What can hang from each mark:
vesi: fole repe
fikel: repe
dena: lefo
lefo: dena repe
mizof: repe
movo: fole repe
fole: movo
bizak: dena
repe: fikel lefo mizof movo vesi

Every row comes from one small tree of marks. The marks that hang from a mark follow it in brackets, in alphabetical order. Every link used is in the known rows. Which tree was each row made from?
Known rows:
lefo{dena repe{mizof movo vesi}}: [-1.039  1.064 -1.941 -1.015 -1.015 -0.936 -0.864  0.481 -0.279  0.760
  1.261  1.340  0.985  0.527  0.584 -2.676 -2.078 -1.924 -0.071 -0.022
 -0.429 -0.879  0.889]
bizak{dena{lefo{repe}}}: [ 0.517 -0.570 -1.307  0.427  1.440 -0.743 -0.692  2.027 -1.814  0.271
  0.244  2.092 -0.311  0.692 -0.968 -1.794 -0.245  0.304  0.052 -0.863
  0.004 -1.253  0.054]
movo{fole repe}: [-0.854  0.135  0.744  0.911  0.082  0.342  0.290 -0.044  0.191  0.880
 -0.074 -1.334  0.298 -0.156 -0.825 -2.277 -1.312  0.740  1.405  0.523
 -1.682  0.883 -0.066]
movo{fole repe{lefo}}: [-1.425 -0.896 -0.335  1.582 -0.261  0.165 -1.074 -0.625 -0.343  1.268
  0.945 -2.240  0.847 -0.579 -0.071 -3.492 -1.357  0.111  2.311  0.890
 -1.653  0.069  0.610]
vesi{repe}: [ 0.901 -0.854 -0.074 -0.121 -0.486 -0.206 -0.208  1.800 -0.712  0.168
 -0.156 -0.821  0.447  0.646 -1.167  0.166 -0.929 -0.828 -0.041 -0.147
  0.047  0.057  0.119]
lefo{dena repe{fikel mizof movo vesi{fole}}}: [ 0.055  0.982 -1.404 -1.395 -1.303 -0.489 -1.769 -0.689 -0.478  0.917
  1.373 -0.390  1.732  0.579  0.570 -3.282 -2.074 -0.977 -0.590  0.657
 -1.393 -0.385  2.169]
mizof{repe{vesi{fole{movo}}}}: [-0.254  0.529  0.792 -0.507 -3.345  0.675 -1.350  1.164 -0.980  0.686
 -0.233  0.336  0.029  0.623 -1.419 -1.238  0.367 -1.162 -1.238 -0.907
  0.919  0.176  0.699]
movo{fole}: [-0.278  0.814  0.193  0.598  0.075  0.004  0.182 -0.402  0.949  0.266
  0.684 -0.779  0.208 -0.094 -0.742 -1.438 -0.796  0.689  0.269  0.412
 -0.911  1.162 -0.239]
repe{fikel movo{fole} vesi}: [-1.521  0.371  0.006 -0.227 -1.268  1.105 -0.915 -1.653  1.600  0.715
  2.292 -2.010  0.535 -1.198  1.352 -3.517 -1.101  0.424  0.567  1.878
 -0.835  1.334  1.387]
movo{fole repe{mizof vesi}}: [-2.024 -0.611 -0.457 -0.127 -0.676  0.874 -0.376 -0.451  1.622  0.230
  1.143 -1.331  0.597 -0.775  0.214 -3.593 -2.379  0.287  1.154  0.615
 -1.099  0.204 -0.150]
movo{repe}: [-0.543 -0.750  0.503  0.383  0.015  0.283  0.052  0.389 -0.810  0.739
 -0.706 -0.636 -0.029  0.083 -0.039 -0.807 -0.542  0.119  1.210  0.179
 -0.851 -0.413  0.330]
fikel{repe{lefo{dena} mizof movo{fole} vesi}}: [-2.524  0.392 -1.700  0.178 -1.004 -0.275 -2.021 -0.083  0.710  1.005
  2.009 -1.055  1.670 -0.870  1.515 -5.306 -2.575 -1.871  1.116  1.223
 -0.411  0.232  1.287]
repe{fikel lefo{dena} mizof movo{fole} vesi}: [-2.441  0.842 -1.823 -0.478 -0.771  0.437 -2.619 -2.447  1.435  0.328
  3.017 -2.020  2.567 -1.105  2.110 -5.236 -2.062 -0.452  1.570  1.916
 -1.209 -0.143  1.637]
lefo{dena repe{movo}}: [ 0.299  1.696 -0.796  0.047 -0.463 -1.401 -0.285  1.046 -1.654  1.321
  0.101  1.321  0.618  1.117 -0.478 -1.413 -1.120 -1.495  0.198  0.003
 -1.053 -0.151  0.983]
bizak{dena{lefo{repe{mizof vesi{fole}}}}}: [ 0.693 -0.975 -2.212 -0.734  0.268 -0.438 -1.737  1.278 -0.724  0.181
  1.333  0.916  0.549  0.535 -0.567 -3.056 -1.393  0.128 -0.745 -0.817
  0.024 -1.056  0.128]
vesi{fole{movo} repe{fikel}}: [ 1.918 -0.093  0.069 -0.674 -1.751  0.269 -1.401  1.109 -0.200  0.261
 -0.096 -2.373  1.018  0.879 -2.259 -0.866  0.292 -0.122 -0.231  0.221
 -0.223  0.284  1.696]
dena{lefo{repe{mizof movo}}}: [-0.694 -0.598 -2.838 -0.146  0.604 -1.042 -1.705  0.085 -1.560 -0.547
  0.312  0.551 -0.403 -1.833  0.414 -3.316 -1.352 -0.796  0.717 -0.427
  0.251 -1.583  1.551]
dena{lefo{repe{movo vesi{fole}}}}: [ 0.200 -0.775 -1.521  0.090 -1.815 -0.605 -2.339  0.431 -1.948  1.152
  1.563 -0.859 -0.109 -1.176  0.352 -2.942 -0.625 -0.963 -0.241 -0.256
 -0.611 -0.064  1.230]
dena{lefo{repe{fikel mizof movo{fole} vesi}}}: [-1.860 -0.684 -2.487 -0.327 -0.465  0.112 -2.252 -1.242  0.224 -0.393
  2.395 -0.971  0.136 -2.507  1.133 -5.922 -2.141 -0.086  0.763  0.630
 -0.915 -0.846  2.122]
fole{movo{repe{fikel lefo mizof vesi}}}: [-2.615 -1.906 -1.800 -0.625 -1.875  1.103 -2.823 -0.983  1.169  0.042
  1.514 -2.110  0.913 -1.339  1.281 -4.471 -0.397 -0.677  2.125  0.789
  0.124 -2.497  2.142]
lefo{dena repe{fikel movo vesi{fole}}}: [ 0.450  1.207 -0.271 -0.724 -1.884 -0.477 -1.484 -0.307 -1.334  1.856
  1.469 -0.603  1.503  0.942  0.362 -2.587 -1.154 -1.009 -0.738  0.751
 -1.764  0.216  1.871]

Write each row's tree:
[-1.265 -0.373 -2.337 -0.566  0.701  0.246 -1.827 -0.248  0.451  0.045
  2.508  0.150  0.642 -0.899  0.450 -6.082 -2.139  0.778  0.721  0.806
 -0.482 -0.658  1.678]  bizak{dena{lefo{repe{fikel mizof movo{fole} vesi}}}}
[-0.041 -1.991 -2.283 -0.232 -0.155 -0.474 -1.719  0.669 -0.389 -0.403
  0.733 -1.786  1.431 -0.319 -0.202 -1.676 -1.845 -1.475  0.899  0.080
  0.479 -1.370  0.980]  vesi{repe{lefo mizof}}
[-1.098 -0.120 -1.508 -0.438 -1.449 -0.506 -2.722 -0.041 -0.639  1.355
  1.389 -1.524  1.754 -0.341  1.661 -3.687 -1.851 -2.212  0.306  0.985
  0.010 -0.131  1.696]  fikel{repe{lefo{dena} mizof movo vesi{fole}}}
[-2.752  0.946 -0.087  0.276 -1.887  0.781 -2.555 -1.463 -1.409  1.263
  1.632 -0.780  2.118 -0.544  1.266 -4.713 -1.781 -1.169  1.072  1.334
 -1.025  0.033  1.992]  mizof{repe{fikel lefo{dena} movo{fole} vesi}}
[-1.438  1.532 -1.419 -0.915 -0.774 -0.368 -1.116 -0.842  0.797  0.600
  2.118 -0.023  1.654  0.006  0.479 -4.745 -2.769 -0.614  0.249  0.977
 -1.841 -0.039  1.657]  lefo{dena repe{fikel mizof movo{fole} vesi}}
[-2.514 -0.786 -2.140 -0.289 -0.992  0.841 -2.549 -2.797  1.931  0.173
  3.178 -2.832  1.510 -2.248  2.216 -5.192 -1.990 -0.087  1.488  2.028
 -0.329 -0.226  2.308]  repe{fikel lefo mizof movo{fole} vesi}
[ 1.101  0.533 -1.951 -0.537 -1.446 -1.063 -2.753  1.393 -0.514  0.258
  0.435 -1.780  2.712  1.377 -2.124 -1.937 -0.913 -1.765  0.843 -0.292
 -0.100 -0.701  0.844]  vesi{fole{movo} repe{lefo{dena} mizof}}
[-1.306  1.457 -0.740  0.764 -0.068 -0.061 -2.001 -2.064  0.084  0.947
  1.846 -1.944  2.220 -0.395  0.952 -3.878 -1.088  0.062  1.910  1.879
 -1.811  0.570  1.689]  repe{fikel lefo{dena} movo{fole}}
[-0.918  0.957 -1.051  0.346 -0.338 -0.697 -1.950 -0.796 -0.984  1.078
  0.994 -0.578  1.691  0.019  1.214 -1.756 -0.401 -1.337  1.547  0.879
 -0.400 -0.255  0.761]  repe{lefo{dena} movo}
[ 0.171 -0.033 -0.111  0.035 -0.366  0.389 -0.777 -0.050  0.248  0.533
  0.906 -2.814  0.999 -0.295 -0.817 -2.483 -1.763  0.041  0.851  1.615
 -0.951  1.324  1.759]  vesi{repe{fikel movo{fole}}}
[-1.075  0.941 -1.155 -0.458  0.683  0.551 -0.789 -2.281  1.648 -0.617
  1.183 -1.786  0.850 -1.463  0.626 -3.707 -1.868  0.982  0.904  1.609
 -0.517  0.660  1.904]  repe{fikel mizof movo{fole}}
[-0.585  0.411 -0.700 -0.295 -1.878  0.256 -3.172 -1.920 -0.569  1.543
  2.434 -2.494  2.573 -0.135  1.852 -2.985 -0.486 -0.626  0.709  1.776
 -1.219  0.208  1.824]  repe{fikel lefo{dena} movo vesi{fole}}
[-0.840 -1.097 -2.191 -0.045 -0.128  0.141 -2.320 -1.114  0.441 -0.043
  1.907 -3.645  1.937 -1.318  0.242 -4.548 -2.790 -0.524  1.868  1.771
 -0.519 -0.138  2.677]  vesi{repe{fikel lefo mizof movo{fole}}}
[ 1.436 -0.364 -0.257 -0.046 -0.795 -0.378 -2.566  0.085 -1.794  0.981
  0.791 -2.721  2.988  1.268 -0.656 -1.415 -1.021 -0.716  0.506  0.775
 -1.676 -0.241  1.469]  vesi{fole repe{fikel lefo{dena}}}
[ 0.085 -0.870 -1.373 -1.245  0.165  0.354 -1.153 -0.160  0.049 -0.525
  0.221 -1.994  1.000 -0.596  0.196 -1.906 -1.962 -0.520  0.726  1.054
  0.318 -0.520  2.261]  vesi{repe{fikel mizof movo}}
[-1.363 -0.204 -0.219  0.037  0.914  0.842 -0.300 -1.681  1.086 -0.268
  0.157 -1.812  0.754 -0.799 -0.117 -3.715 -2.150  1.484  1.614  1.114
 -1.719 -0.200  1.448]  movo{fole repe{fikel mizof}}
[-1.268 -1.922 -1.696  0.104  0.424 -0.428 -1.242  0.277 -0.364 -0.250
 -0.009 -0.492  0.241 -1.151  1.085 -2.549 -1.364 -1.349  0.569  0.195
  0.797 -1.481  1.605]  fikel{repe{lefo mizof}}
[-0.907 -0.703  0.241  0.054 -1.604  0.582 -2.785 -1.314 -1.176  1.842
  1.528 -2.538  2.375  0.399  1.287 -3.093 -0.848 -0.309  1.310  1.305
 -2.323 -0.786  1.316]  movo{repe{fikel lefo{dena} vesi{fole}}}
